Each row was made from one small tree. The marks that hang from a mark follow it in brackets, in alphabetical order. Every link used is in the known rows. Write each row's tree.
In the rows, zero is written as 128.
Known rows:
fatum[serot[desa zozav]]: [ 98 144 113 138  79 114 121 112 132 117 112 118 120 121 147 120 144 125
 154 128 125 101 132 136 126 128 130 121 115 130 137 129 111 143 130 114
 141 109 149 148 124 164 116 149 119 110 155 110 150 151 155 131 127]
buku[nobiv serot]: [105 119 151  82 108 126 129 119 122 133 130 125 121 170 131 124 122 129
 131 151 175 105 138 119  93 154 121 141 120 119 114 123 123 131 117 115
  99 140 115 140 120 123 106  55 106  97 112 182 128 110 131 122 132]
bivape[fodi[dimepez pidu[serot[zozav]]]]: [ 61 127 121 121 142 166 126 118 143 116 101  96 138 151 137 184 121 130
 160 110 130 124 115 132 163 104 126 152 136 114 150 129  98 129 145 180
 147 166  63 132 124 129 168 177 150  66 141  92 181 119 153 150 110]
nadafin[pidu[fodi serot]]: [141 115 136  86 165 120 125 158 124 172  98 128 139 127 114 152 142 110
 114 121 104  77  97 170 107 112 128 130 156 165 132 123 168 131 123 119
 117 129  94 121 159 122 106 183 118 118 153 106  72 140  95 105 144]
gavu[buku]: [134 117  68 108 149 155 137 138 131 151 142 123 124 120 129 125 114 112
 133  85 142 112 142 136 140 140 137 152 116 170 133 142 101 135 153 111
 130 138 157 130 101 146 125 112 128 124 144 126 125 108 101 126 132]
pidu[fodi[dimepez] serot[rola]]: [120 131 144  96 108  98 123 163 139 132 101 123 136  76 121 147 128 135
 131 154  71 146 100 161 129 116  98 162 122 152 120 125 158 128 124 130
 133 144  48 118 147 105 113 190 132 110 144 104 115 116  98 132 119]
nadafin[pidu[fodi[dimepez] serot]]: [119 118 130  73 187 121 125 174 137 167  99 112 134 107 107 161 141 120
 129 150  77 102  93 173 112 102 113 142 134 157 129 116 161 125 115 132
 112 149  89 130 168 116 129 193 105  96 140 115 105 130  96 113 137]
serot[desa]: [144 128  99 169 157 129 134 127 142 136 135 123 123 128 123 114 128 131
 132  94 135 126 132 121 112 125 129 107 110 129 141 121 117 123 112 123
 100 119 169 143 131 152 114 121 130 133 142 132 122 142 129 132 138]
sopig[lisov]: [126 135 109 136 166 142 132 140 136 144 109 118 118 155 128 138 118 123
 135  99 149 135 118 118  90 126 131 128 117 124 134 124 104 146 163 120
 116 155 122 129 140 140 136 126 114 104 148 137 120  93 122 134 118]
fodi[bivape pidu[nadafin]]: [ 95 125 126 220 202 161 128 111 134 137 196 143 131 191 119 133 120 153
 127  80 154 143 146 109 124 133 126 109 133 118 146 130 103 111 142 110
 126 116 151 113 128 149 164 142 145  47 100 121 160 153 133 130 105]
pidu[fodi nadafin serot]: [143 127 142 127 120 114 122 142 121 152 141 144 133 116 127 129 101 130
 108 105 106  79 118 154 115 152 134 126 161 185 107 110 164 133 118  97
 128 137  91 102 159 118 113 196 137 114 152 127 113 132 108 102 116]
pidu[nadafin[sopig] serot[rola]]: [159 135 148  99  47 112 123 117 110 108 152 162 145 108 137 122 110 139
 116 170 112 193 136 146 162 135 138 116 111 147 131 123 162 127 121 108
 148 127 131 125 114  94 131 167 149 183 137 148 134 124 147 115 118]
buku[gavu nobiv serot]: [114 112 160  68  59 104 129 112 111 124 116 133 115 156 134 108 140 127
 133 151 185 142 142 122 105 172 116 146 126 118 109 108 121 131  78 102
  96 135  95 127 128 102  92  34  98  99 109 200 133  90 101 132 129]
pidu[nadafin serot[desa rola]]: [161 133 151 173  85 107 123 120 134 115 144 150 135 118 139 109 129 156
 125 158 105 161 142 158 137 124 125 130 117 127 132 131 164 104  84 120
 135 122 139 108 111 131 104 194 164 157 141 130  96 159 154 131 135]
serot[pidu[fodi]]: [154 127 125 125 181 110 130 139 123 152 124 126 130 104 117 138 120 109
 105 119 123 100 117 119 139 109 137 112 126 119 118 119 136 154 140 116
 125 104 120 126 140 140 107 152 112  96 146  86 113 123  98 112 124]
desa[serot[fatum pidu[nadafin]]]: [162 137 134 171 171 137 125 109 124 107 150 142 114 158 139 105 106 121
 111 175 117 114 141 134 144 151 148 116 141 104 121 141 132 122 123 147
 147 112 170  98 109 148 112 104 110 189  95 133 138 129 191 114 133]
bivape[fodi[dimepez]]: [108 132 106 109 191 149 140 125 142 142 116 109 113 123 119 142 108 125
 130 101 131 142 113 132 133 117 119 135  94 131 147 121  96 138 128 141
 102 173 144 150 124 124 163 115 109  85 121 137 183  96 155 143 125]
serot[desa[bofi] fatum pidu[fodi]]: [175 122 118 152 116  86 134 142 123 116 130 132 126  82 129 117 136 145
 108 115  92 104 110  96 159 127 154 112 168  81  98 117 132 127  90 144
 125 107 148 124 154 137 101 152 152 173 144  74  99 161  89 119 154]
fodi[bivape pidu]: [ 76 121 106 191 202 154 133 119 139 140 170 126 134 190 113 150 128 142
 141  58 155 141 128 103 118 113 122 120 130 100 162 135  86 117 154 126
 116 117 132 130 133 150 159 120 140  49 111 105 152 143 111 138 111]
bivape[fodi[pidu[nadafin[sopig]]]]: [131 132 137 162 154 172 130  93 119 124 166 151 131 141 134 160  93 138
 113  83 178 170 141 108 175 133 152  73 136 156 137 110 105 139 114 130
 118 130 152 142 119 108 177 135 146 130 122 147 185 125 176 130 111]
gavu[buku[nobiv]]: [119 114  95  71 126 139 138 132 119 133 141 134 119 151 139 136 109 125
 138 129 159 129 149 129 151 149 132 160 104 138 122 134  93 134 125 113
 116 142 146 134 100 141 109  95 127  98 142 145 127  96  74 128 142]
bivape[fodi[dimepez pidu[serot]]]: [ 63 126 105 126 188 165 132 120 144 130 120 104 134 150 125 195 102 140
 153  98 131 158 112 131 165 103 133 144 134 117 156 116  94 128 109 166
 109 176  93 136 128 117 174 165 149  75 128 118 171 112 162 153 117]
buku[serot[desa[bofi] fatum]]: [137 117 119 144  59 121 131 126 134 113 141 120 120 120 130  91 140 150
 129 100 126  92 126 101 103 162 143 131 171 109 105 127 128 106  96 141
 114 138 165 131 135 128 114  78 148 197 120 141 111 157 135 128 152]
sodot[bofi]: [139 135 101 119 100 113 140 124 122 160 135 125 121 113 128 124 119 142
 125  97 138 132 116  91 117 122 144 121 135 125 113 149 129 143 169 113
 106 133 150 151 128 127 134 110 140  72 132 154 134 124  66 125 114]
pidu[fodi[bivape dimepez] nadafin serot]: [ 91 125 143 112 165  94 125 155 137 148 167 134 130 125 106 125 110 156
 121 102  83 112 109 159 109 132 103 149 132 150 118 108 142 108 129 109
 120 157  92 103 179 130 146 203 130  69 117 108 145 136  95 116 105]
fatum[serot[zozav]]: [ 85 144 115 106  79 130 123 112 118 129 109 120 121 130 146 127 134 108
 146 139 129  93 129 135 129 136 133 138 118 138 137 137 110 160 162 102
 153 123 128 144 116 147 129 130 102  88 149 115 171 123 156 118 116]
gavu[buku[serot]]: [123 110  95  90 115 158 130 136 135 163 145 115 124 116 125 110 120 114
 130  81 157  80 148 141 116 156 129 159 132 182 117 145 118 125 153 112
 125 139 135 123  94 142 122  81 126 144 129 142 106 117 108 129 132]
fodi[bivape dimepez pidu]: [ 56 124 100 177 223 158 134 133 151 134 168 110 129 165 105 156 130 150
 151  87 128 170 124 104 122 102 107 133 108  94 159 128  79 114 145 140
 109 138 132 138 139 146 181 124 130  26  96 110 181 134 114 147 105]
rola[serot[fatum]]: [130 136 117 149 174 158 128 137 117 115 105 110 115 126 133 119 113 100
 119 142 118  67 133 140 115 127 124 129 115 170 130 145 122 119 116 130
 124 137 136 132 118 108 132 102 107 156 112 131 124 112 178 128 145]
desa[serot[zozav]]: [113 129 122 140  89 133 123 115 143 128 102 118 123 156 134  97 142 102
 138 105 148  73 126 132  93 160 122 137 146 165 136 151 130 131 185 140
 144 117 110 126 113 164 111  88 107 133 130 146 133 128 127 124 121]
fatum[serot[desa pidu rola]]: [128 148 132 153 111  92 127 106 127 114 126 138 126 103 141 138 142 142
 132 191 106 194 141 137 178  86 138 123  85  68 141 136 124 143  86 114
 134  88 178 146  87 153 110 165 131 134 133  93 116 155 173 146 140]
pidu[nadafin]: [153 132 119 160 151 151 131 120 124 145 157 142 120 141 130 107 110 124
 113 116 138 116 143 125 116 147 137 112 115 153 127 125 134 133 135  97
 127 130 165 126 120 134 134 122 115  97 123 157 155 124 146 110 119]
rola[serot]: [114 130 117 145 155 155 131 130 130 147 111 109 122 131 121 115 125 100
 116 111 148  81 142 137  97 121 125 124 110 199 130 139 133 128 129 101
 106 134 144 147 101 122 138 108 109 112 121 156 123 119 140 129 136]
sodot[bofi[desa[serot]]]: [123 125  71 123  63 105 137 120 144 156 119 137 121 116 128 108 111 149
 121  75 122 123 121 114 111 166 149 121 152 145 126 150 154 129 186 109
 105 130 161 135 118 128 150  92 127 132 104 201 149 124  47 147 121]
pidu[fodi nadafin[sopig]]: [173 131 145 118 110 116 124 135 113 139 160 157 130  82 123 116 103 123
  97 103 132 116 125 123 130 154 132  78 137 199 102 100 153 146 131  88
 120 110 128 131 161 108 129 151 115 148 142 144 146 123 115  97 110]
nadafin[pidu[serot] sopig[lisov]]: [132 122 122  48 144 132 127 148 119 139  99 130 141 146 120 167 132 123
 137 146 129 164 103 150 119  98 148 109 127 125 146 113 138 139 143 131
 118 155 134 141 157 112 151 168 123 175 156 139  87 106 117 116 136]
desa[bofi]: [122 120  86 119  75 130 142 122 125 144 142 129 127 136 122 107 135 131
 120  80 137 130 122  91 115 148 157 133 153 129 125 127 125 142 145 103
 115 145 168 147 115 131 137  94 137  97 136 161 145 130  91 117 133]
nobiv[buku]: [138 143  97 134 194 145 138 118 129 134 107 133 131 150 117 128 116  97
 122  86 134 115 134  96 100 111 133 131 142 147 141 115 125 153 142 111
 117 124 179 142 145 124 142  57 123 129 134 158 133 115  87 129 130]
desa[serot[pidu rola]]: [145 133 138 153 119 111 128 111 137 124 121 136 128 138 128 115 144 119
 118 164 134 164 135 137 143 117 128 138 117 101 139 157 141 130 143 140
 136  95 138 119  76 150 102 102 120 156 109 134 100 134 145 140 133]

Write each row's tree:
[141 122 130 105 208 136 128 172 138 173 108 114 122  97 105 143 150 112
 120 140  97 102 101 152 105 106 102 120 120 163 123 120 149 132 126 126
 108 131 116 141 160 125 131 149  86  80 126 121 124 126 104 115 138] : nadafin[pidu[fodi[dimepez]]]
[125 131 136 174 110 135 123 128 139 123  94 100 126 117 133  94 153 107
 132 113 142  52 150 140  95 114 113 114 109 187 128 146 137 112 129 128
 129 112 133 146 105 151 116 142 125 128 142 130 108 153 137 137 143] : rola[serot[desa zozav]]
[129 137 135 146 131 159 122 133 116 103  89 100 119 128 146 107 134  88
 128 157 122  33 136 139 113 131 116 136 117 170 129 156 124 120 154 144
 162 124 100 129 112 120 125 112 107 148 127 112 129 118 169 122 137] : rola[serot[fatum zozav]]
[173 132 122 118 143 131 131 109 104 121 169 151 134 117 126 123 104 122
 103 160 139 177 149 105 173 121 160  75  95 109 126 114 132 147 129 106
 137 107 193 143 115 124 147 135 117 137 125 143 162 121 150 103 120] : serot[pidu[nadafin[sopig]]]
[103 125 128 179 164 151 128 108 123 123 208 154 139 164 117 136 112 152
 124  81 161 182 145  95 144 131 137  81 125 127 145 117 102 117 139 111
 125 106 159 134 140 129 180 135 144  97 103 132 174 148 130 122 100] : fodi[bivape pidu[nadafin[sopig]]]
[129 117 132  34 139 115 125 170 126 151 112 125 142  78 104 164 135 120
 126 151  80 138  90 160 134 104 122 114 129 169 127 102 160 134 117 130
 110 141 103 148 179  98 143 183 108 148 144 125 119 122  95 107 135] : nadafin[pidu[fodi[dimepez] serot] sopig]
[ 33 120  99 144 194 148 130 134 150 129 159 107 141 173 108 174 118 155
 161  93 108 171 114 121 129 101 118 151 122  90 164 125  90 107 136 149
 114 156 104 129 152 139 177 163 151  44 110 101 163 134 110 146 107] : fodi[bivape dimepez pidu[serot]]
[145 133 155  84 105 100 118 151 119 135 130 150 135 100 128 147  97 139
 115 112 121 130 110 144 119 143 142 104 157 182  98  90 155 148 138 104
 126 151  80 109 185 104 136 214 139 169 166 134 107 104  97 109 104] : pidu[fodi nadafin[sopig[lisov]] serot]
[148 128 155 123 116 124 126 116 126 133 118 122 134 123 126 120 142 120
 114 182 144 148 144 125 132 110 123 138 100  86 124 149 149 132 139 128
 142 106 127 127  79 128 108 100 123 125 111 118 100 132 158 131 132] : buku[serot[pidu rola]]
[164 134 159 167 105 119 122 131 135  99 120 126 121 109 138 102 139 137
 132 163 115 119 132 139 111 135  99 135 117 102 126 143 135  98 100 157
 135 112 117 117 119 123  91  94 137 211 114 114  90 148 197 142 148] : buku[serot[desa fatum rola]]
[133 113 154  99  55 110 127 130 138 118 139 135 123 114 143 109 145 153
 139 162 165 143 164 148 136 145 102 168 104 130 107 148 125 101  88 128
 116 119 124 123  79 140  79  94 154 165 127 148  68 139 104 154 158] : gavu[buku[nobiv serot[desa rola]]]
[125 122 108 124  18 105 129 128 123  86 110 118 136 127 150 108 144 141
 146 122  89  91 114 114 137 149 152 149 175  89 125 132 128 110 121 163
 161 143 126 118 143 135 110 151 174 187 160  91 112 160 113 121 149] : pidu[serot[desa[bofi] fatum zozav]]
[124 137 145 160 166 168 127 108 127 121 147 146 125 150 139 174  97 148
 125  84 187 179 133 108 156 124 152  79 140 139 129 104  94 147 126 137
 116 151 128 130 133 112 187 164 149 136 135 143 161 106 171 143 105] : bivape[fodi[pidu[nadafin[sopig[lisov]]]]]
[135 130 135 101 111 117 131 110 124 132  96 132 127 131 115 103 142  97
 125  92 161 119 146 107  83 144 121 143 165 161 120 101 139 142 104 103
 111 122 140 126 151  96 119   4 110 150 112 195 121 105  77 141 128] : nobiv[buku[gavu serot]]
[112 151 146  95 128  85 122 141 127 131 114 126 123  62 130 157 135 130
 126 203  75 173 116 146 174  91 114 146  93 104 112 126 136 161 114 111
 138 108 103 139 117 126 125 185 102  82 127  83 151 121 143 135 121] : fatum[serot[pidu[fodi[dimepez]] rola]]
[141 116 134  97 100 111 129 108 115 138 117 124 125 124 121 110 145 109
 118 141 161 147 142 122 129 137 138 129 121  96 119 118 130 138 102 112
 122 116 126 120 113 119 105  69 103 120 111 150 122 108 125 126 124] : buku[gavu serot[pidu]]
[155 136 118 169 126 136 125 130 128  92 108 115 121 125 147 107 134 116
 145 132 112  77 125 123 122 134 117 119 117 104 138 136 109 115 138 164
 156 114 130 124 144 150 103 121 130 170 149  82 133 142 157 125 139] : serot[desa fatum zozav]
[109 132 133 143 120 156 120 124 125 111 149 143 143 153 138 180  96 150
 142 121 145 188 133 113 148 127 160  95 154 133 127 102 118 138 130 125
 132 148 103 122 147 112 172 195 161 146 148 145 137 114 137 129  99] : fodi[pidu[nadafin[sopig[lisov]] serot]]
[149 127 152  63 107 122 124 149 119 127  91 141 145 132 128 165 149 130
 132 182 118 198 107 156 132  89 130 126 111 115 146 131 153 133 141 137
 136 142 112 135 135  99 136 184 137 192 151 128  68 111 125 130 141] : nadafin[pidu[serot[rola]] sopig[lisov]]
[160 140 165 140  64 125 116 126 108  79 117 142 133 130 166 112 126 125
 131 209  86 107 132 156 150 145 114 156 124 111 128 154 152 113 143 153
 210 129  80  85 111 111 106 175 149 166 140  89 126 129 179 112 124] : pidu[nadafin serot[fatum rola zozav]]
[110 116 135 108 231 115 132 170 140 175 134 118 124 128  89 132 159 132
 121 108  98 104  96 155  88  96  87 131 114 135 138 126 133 114 143 125
 103 130 129 134 173 139 143 151  94  55 109 101 123 142  82 120 132] : nadafin[pidu[fodi[bivape dimepez]]]
[179 131 124 170  83  97 136 121 121  88 133 138 129 100 142 109 151 154
 121 174  91 185 129  97 177 110 148 128 124  32 124 144 130 117  88 156
 150 107 179 129  96 132 104 134 165 187 126  88 102 160 131 136 161] : serot[desa[bofi] fatum pidu rola]
[158 140 137 154 137 115 126 118 129  94 112 137 121 137 140 119 131 118
 121 193 108 150 126 138 157 121 127 142 122  78 140 162 130 123 135 166
 155  99 131 103  90 136  94  92 120 206 102 105 105 125 182 138 141] : desa[serot[fatum pidu rola]]
[146 142 153 155  66 121 119 123 133  84  91 126 121 136 153  96 148 111
 137 174 114  94 122 148 118 153 101 156 135 128 136 170 133 117 173 172
 183 102  77  99 102 137  90  88 121 198 118 110 119 130 180 134 133] : desa[serot[fatum rola zozav]]
[164 137 133 117 158 132 129 121 112 121 151 149 128 128 132 136 105 132
 113 157 147 190 142 103 155 114 162  82  99  95 117 107 123 154 146 113
 133 129 174 133 130 128 156 157 120 147 137 138 140 102 137 116 116] : serot[pidu[nadafin[sopig[lisov]]]]
[142 130 137 139 105  99 129 109 137 122 100 134 127 116 115  91 152 116
 129  85 152 128 150 107  83 136 119 127 162 150 121  96 140 124  68 112
  98 108 162 128 158 113 104  21 127 181 121 188 100 134  82 153 140] : nobiv[buku[gavu serot[desa]]]
[166 124 173 133 147 116 119 130 121 160 150 136 126 108 120 109 121 123
  93 139 142  67 142 132 117 142 133 110 148 148  82 117 171 137 125 102
 130 109 112 108 129 133 110 145 113 110 118 124 106 141 132 105 118] : buku[serot[pidu[fodi nadafin]]]
[ 82 129  97 148 192 171 126 144 135  96 124 104 132 142 134 187  98 135
 164 156  82 153 109 123 160 117 131 144 136  93 149 122  94 117 108 175
 136 157  86 120 149 111 157 150 140 118 120  96 168 113 174 136 121] : fodi[dimepez pidu[serot[fatum]]]
[ 50 117 122 150 133 142 124 119 133 119 138 114 151 193 128 152 138 136
 156  82 140 108 122 121 122 110 125 148 146  93 165 144 102 112 182 149
 158 126  77 112 139 153 147 169 163  57 136  72 138 152 103 132 106] : fodi[bivape pidu[serot[zozav]]]
[132 119 186  77  17  86 126 112 110 109 109 145 120 140 142 104 157 134
 130 192 174 181 146 136 118 161  98 162 110 105 110 126 138 124  78 109
 114 120  74 119 105  89  77  47 112 115 106 193 114  97 116 143 132] : buku[gavu nobiv serot[rola]]
[117 117 139  73 192 109 130 164 128 160 146 129 132 105  88 136 152 132
 118 111 102 143  95 144 112 101  95 104 104 146 138 112 132 120 148 124
 100 121 138 151 186 120 158 150  93 104 109 109 136 138  77 114 128] : nadafin[pidu[fodi[bivape dimepez]] sopig]
[131 120 105 146  33 111 134 118 137 122 126 121 131 119 134  87 164 138
 137  86 135 104 131  92 112 145 143 123 153 118 122 133 128 125 142 130
 137 123 162 147 117 157 119 125 154 115 155 131 131 164  80 126 141] : serot[desa[bofi] zozav]
[165 134 171 123  91 124 117 122 112  88  97 116 131 119 150 110 152 108
 128 218 119 101 137 124 146 121 113 153 106  60 120 166 139 124 165 173
 196  98  83 109  89 126  96 104 124 165 118  71 108 130 188 124 132] : buku[serot[fatum pidu rola zozav]]
[137 106  91 119  60 130 133 138 137 121 154 121 120  97 135  90 135 148
 135  84 126  85 143 117 132 172 148 158 175 139  98 142 116 101 104 143
 125 143 173 120 109 138 113  85 165 217 129 128  87 153  96 134 162] : gavu[buku[serot[desa[bofi] fatum]]]
[135 134 129 152 159 128 129 117 149 131 111 126 131 131 111 105 134 117
 128  79 148  93 149 104  73 119 122 123 155 154 123 109 141 125 109 124
  99 115 182 140 151 135 123  45 136 178 124 167  93 150 103 145 145] : nobiv[buku[serot[desa]]]
[106 134 129 190 214 185 131 112 142 135 154 124 118 144 128 164 105 147
 132 104 147 159 137 120 160 120 128 110 124 138 135 115 100 126 103 144
 112 157 136 133 114 125 185 149 134  54 105 145 206 120 179 147 111] : bivape[fodi[dimepez pidu[nadafin]]]
[175 128 164 115  83 101 123 116 104  96 103 134 122 104 143 108 150 116
 120 210 126 165 137 132 157 133 117 150 112  58 119 136 136 123  91 146
 157 102  98 100 105  94  86  69 113 183 101 114 106 107 165 136 135] : buku[gavu serot[fatum pidu rola]]
